Known rows, with every step that occurs:
zuduv/zode/furag: [ 0.25  0.18 -0.13  0.13 -0.20  0.10 -0.07  0.03  0.00  0.20  0.03  0.04
 -0.23  0.11 -0.05 -0.14 -0.54 -0.39  0.00  0.10]
sime/furag/zuduv/zode/zepug: [ 0.03  0.33 -0.13  0.02 -0.15  0.16  0.05  0.63 -0.14  0.05  0.39  0.12
 -0.18  0.17 -0.15 -0.17 -0.44 -0.63  0.03  0.02]
guze/zode: [-0.25  0.16 -0.20  0.28 -0.12  0.06  0.09  0.20 -0.16  0.27  0.01  0.04
 -0.33  0.01 -0.07  0.01 -0.42 -0.21  0.09  0.04]
nozosuz/zode/furag: [ 0.25  0.11 -0.37  0.17 -0.15 -0.01 -0.19  0.12 -0.08  0.16 -0.20  0.03
 -0.27 -0.01 -0.10 -0.05 -0.41 -0.31  0.05  0.34]
furag/guze: [-0.17  0.16 -0.07  0.17 -0.19  0.09  0.20  0.05 -0.13  0.02  0.09  0.03
 -0.25  0.15 -0.06 -0.03 -0.41 -0.23  0.06  0.07]
zode/sime/furag/zuduv: [-0.18  0.22 -0.21  0.04 -0.20  0.25  0.14  0.39 -0.18  0.37  0.04  0.08
 -0.35  0.08 -0.10 -0.19 -0.43 -0.46  0.17 -0.07]
guze/zode/sime: [-0.34  0.27 -0.13  0.25 -0.19  0.04  0.16  0.16 -0.23  0.49 -0.15  0.05
 -0.44  0.00 -0.05 -0.03 -0.41 -0.26  0.15  0.02]
sime/furag/zuduv/zode: [ 0.13  0.23 -0.18  0.05 -0.18  0.28  0.01  0.45 -0.04  0.20  0.34  0.07
 -0.24  0.18 -0.12 -0.21 -0.49 -0.45  0.08 -0.01]
furag/zuduv: [ 0.20  0.15 -0.33  0.12 -0.16  0.29  0.09  0.13 -0.09  0.25  0.12  0.00
 -0.30  0.02 -0.16 -0.17 -0.40 -0.27  0.12 -0.13]
zuduv/furag/zode: [-0.09  0.19 -0.25 -0.04  0.04  0.39  0.03  0.29  0.03  0.17  0.10 -0.07
 -0.15  0.27 -0.12  0.01 -0.25 -0.42 -0.01 -0.03]
zuduv/furag/guze/zode/zepug: [-0.66  0.25  0.01  0.27  0.00 -0.02  0.26  0.39 -0.27 -0.11  0.24  0.12
 -0.30  0.22 -0.07  0.17 -0.29 -0.44  0.06  0.18]
zuduv/zode/nozosuz: [ 0.25  0.29 -0.26 -0.05 -0.25  0.34 -0.07  0.32 -0.01  0.11  0.19 -0.18
 -0.23  0.10 -0.08  0.00 -0.47 -0.31  0.06  0.07]
zuduv/furag/guze: [-0.32  0.19 -0.09  0.12 -0.04  0.24  0.16  0.14 -0.14 -0.06  0.21 -0.01
 -0.30  0.31 -0.05  0.00 -0.38 -0.34  0.05  0.11]
furag/guze/zode/nozosuz/zepug: [-0.37  0.32 -0.02  0.21 -0.32  0.15  0.20  0.38 -0.18 -0.18  0.17  0.07
 -0.22  0.00 -0.05  0.12 -0.39 -0.16  0.07  0.23]
nozosuz/zode/furag/guze: [ 0.11  0.11 -0.22  0.21 -0.20 -0.06  0.01  0.09 -0.11 -0.04 -0.17  0.07
 -0.25  0.08 -0.08  0.01 -0.39 -0.29  0.05  0.41]
nozosuz/zode/zuduv: [ 0.20  0.25 -0.33  0.12 -0.14  0.17 -0.29  0.14 -0.06  0.19 -0.06 -0.02
 -0.36  0.15 -0.15 -0.14 -0.31 -0.28  0.10  0.32]
furag/zuduv/zode: [ 0.40  0.26 -0.20  0.06 -0.18  0.33  0.09  0.08 -0.03  0.31  0.26  0.04
 -0.28  0.14 -0.15 -0.17 -0.47 -0.34  0.09 -0.09]
guze/zode/sime/furag: [-0.64  0.23 -0.10  0.25 -0.16  0.04  0.14  0.49 -0.26  0.35 -0.06  0.10
 -0.39  0.05 -0.04 -0.04 -0.44 -0.39  0.14  0.11]
zuduv/furag: [-0.21  0.19 -0.20  0.09 -0.02  0.32 -0.02  0.19 -0.09  0.11  0.16 -0.05
 -0.31  0.23 -0.08 -0.04 -0.41 -0.36  0.05  0.06]
zuduv/zode: [ 0.15  0.31 -0.15  0.06 -0.18  0.18  0.03  0.03 -0.08  0.27  0.18 -0.03
 -0.25  0.15 -0.07 -0.13 -0.52 -0.32  0.04  0.02]

Rows:
[ 0.30  0.06 -0.34  0.16 -0.17  0.18  0.00  0.08 -0.03  0.24 -0.01  0.08
 -0.29  0.00 -0.13 -0.17 -0.43 -0.37  0.08 -0.05] -> zode/furag/zuduv
[-0.24  0.31 -0.20 -0.09 -0.02  0.36  0.12  0.23 -0.06  0.39 -0.04 -0.04
 -0.24  0.26 -0.08 -0.04 -0.27 -0.48  0.05 -0.06] -> zuduv/furag/zode/sime
[-0.15  0.15 -0.33  0.18 -0.22  0.16  0.03  0.40 -0.11  0.18  0.03 -0.12
 -0.36 -0.02 -0.09  0.11 -0.38 -0.21  0.11  0.08] -> guze/zode/nozosuz
[ 0.27  0.41 -0.17  0.02 -0.13  0.20  0.10  0.29 -0.16  0.16  0.32  0.07
 -0.21  0.10 -0.18 -0.15 -0.40 -0.54  0.04 -0.04] -> furag/zuduv/zode/zepug
[-0.56  0.23  0.01  0.09 -0.25  0.03  0.26  0.38 -0.24  0.10  0.00  0.09
 -0.28  0.20  0.01 -0.09 -0.43 -0.39  0.10  0.12] -> zode/sime/furag/guze
[-0.14  0.03 -0.18  0.37 -0.13 -0.03  0.00  0.14 -0.11  0.23 -0.16  0.11
 -0.32 -0.02 -0.06  0.01 -0.39 -0.27  0.06  0.09] -> guze/zode/furag
[-0.21  0.17 -0.19  0.29 -0.13  0.12 -0.10  0.24 -0.05  0.26  0.02  0.06
 -0.42  0.12 -0.12 -0.09 -0.31 -0.24  0.10  0.07] -> guze/zode/zuduv
[ 0.07  0.24 -0.28 -0.01 -0.11  0.30 -0.15  0.22  0.13  0.24 -0.01 -0.02
 -0.17  0.25 -0.15 -0.18 -0.17 -0.35  0.02 -0.07] -> furag/zode/zuduv
[-0.21  0.21 -0.20  0.07 -0.01  0.39 -0.20  0.25  0.00  0.11  0.17 -0.04
 -0.38  0.35 -0.10 -0.13 -0.29 -0.38  0.09  0.07] -> zode/zuduv/furag
[ 0.17  0.37 -0.16 -0.10 -0.32  0.42 -0.08  0.65 -0.03 -0.07  0.41  0.06
 -0.17  0.07 -0.13 -0.17 -0.49 -0.44  0.06  0.12] -> sime/furag/zuduv/zode/nozosuz/zepug
[-0.32  0.25 -0.20 -0.01 -0.07  0.04  0.07  0.68 -0.06 -0.02  0.12  0.07
 -0.03  0.15 -0.12 -0.04 -0.22 -0.60 -0.06  0.04] -> sime/furag/zode/zepug
[ 0.21  0.23 -0.31 -0.11 -0.25  0.46 -0.07  0.69  0.00  0.05  0.34 -0.08
 -0.25  0.18 -0.13 -0.08 -0.45 -0.46  0.10  0.01] -> sime/furag/zuduv/zode/nozosuz
[-0.40  0.17 -0.14  0.24  0.00  0.28 -0.12  0.33 -0.05  0.21  0.11  0.00
 -0.43  0.27 -0.11 -0.02 -0.28 -0.33  0.11  0.11] -> guze/zode/zuduv/furag
[-0.24  0.16 -0.24  0.00 -0.10  0.15  0.04  0.51  0.01  0.10  0.05  0.02
 -0.09  0.18 -0.10 -0.08 -0.32 -0.43 -0.03  0.01] -> sime/furag/zode
[-0.40  0.15 -0.05  0.35 -0.17  0.00  0.29  0.19 -0.18  0.08  0.05  0.10
 -0.30  0.10 -0.06  0.07 -0.41 -0.17  0.09  0.10] -> furag/guze/zode
[ 0.11  0.01 -0.29  0.32 -0.13  0.13  0.06  0.22 -0.07  0.35 -0.08  0.15
 -0.33 -0.03 -0.16 -0.06 -0.38 -0.31  0.12 -0.02] -> guze/zode/furag/zuduv
[ 0.02  0.23 -0.36  0.00 -0.18  0.19 -0.03  0.52 -0.20  0.36 -0.06  0.08
 -0.41  0.06 -0.15 -0.14 -0.40 -0.45  0.19  0.20] -> nozosuz/zode/sime/furag/zuduv
[-0.12  0.16 -0.39 -0.12 -0.17  0.30 -0.03  0.76  0.05 -0.02  0.07 -0.14
 -0.03  0.17 -0.09  0.03 -0.28 -0.42  0.00  0.00] -> sime/furag/zode/nozosuz
[-0.44  0.25 -0.12  0.07 -0.21  0.13  0.09  0.34 -0.21  0.31 -0.02  0.03
 -0.33  0.10 -0.01 -0.17 -0.44 -0.42  0.10  0.05] -> zode/sime/furag
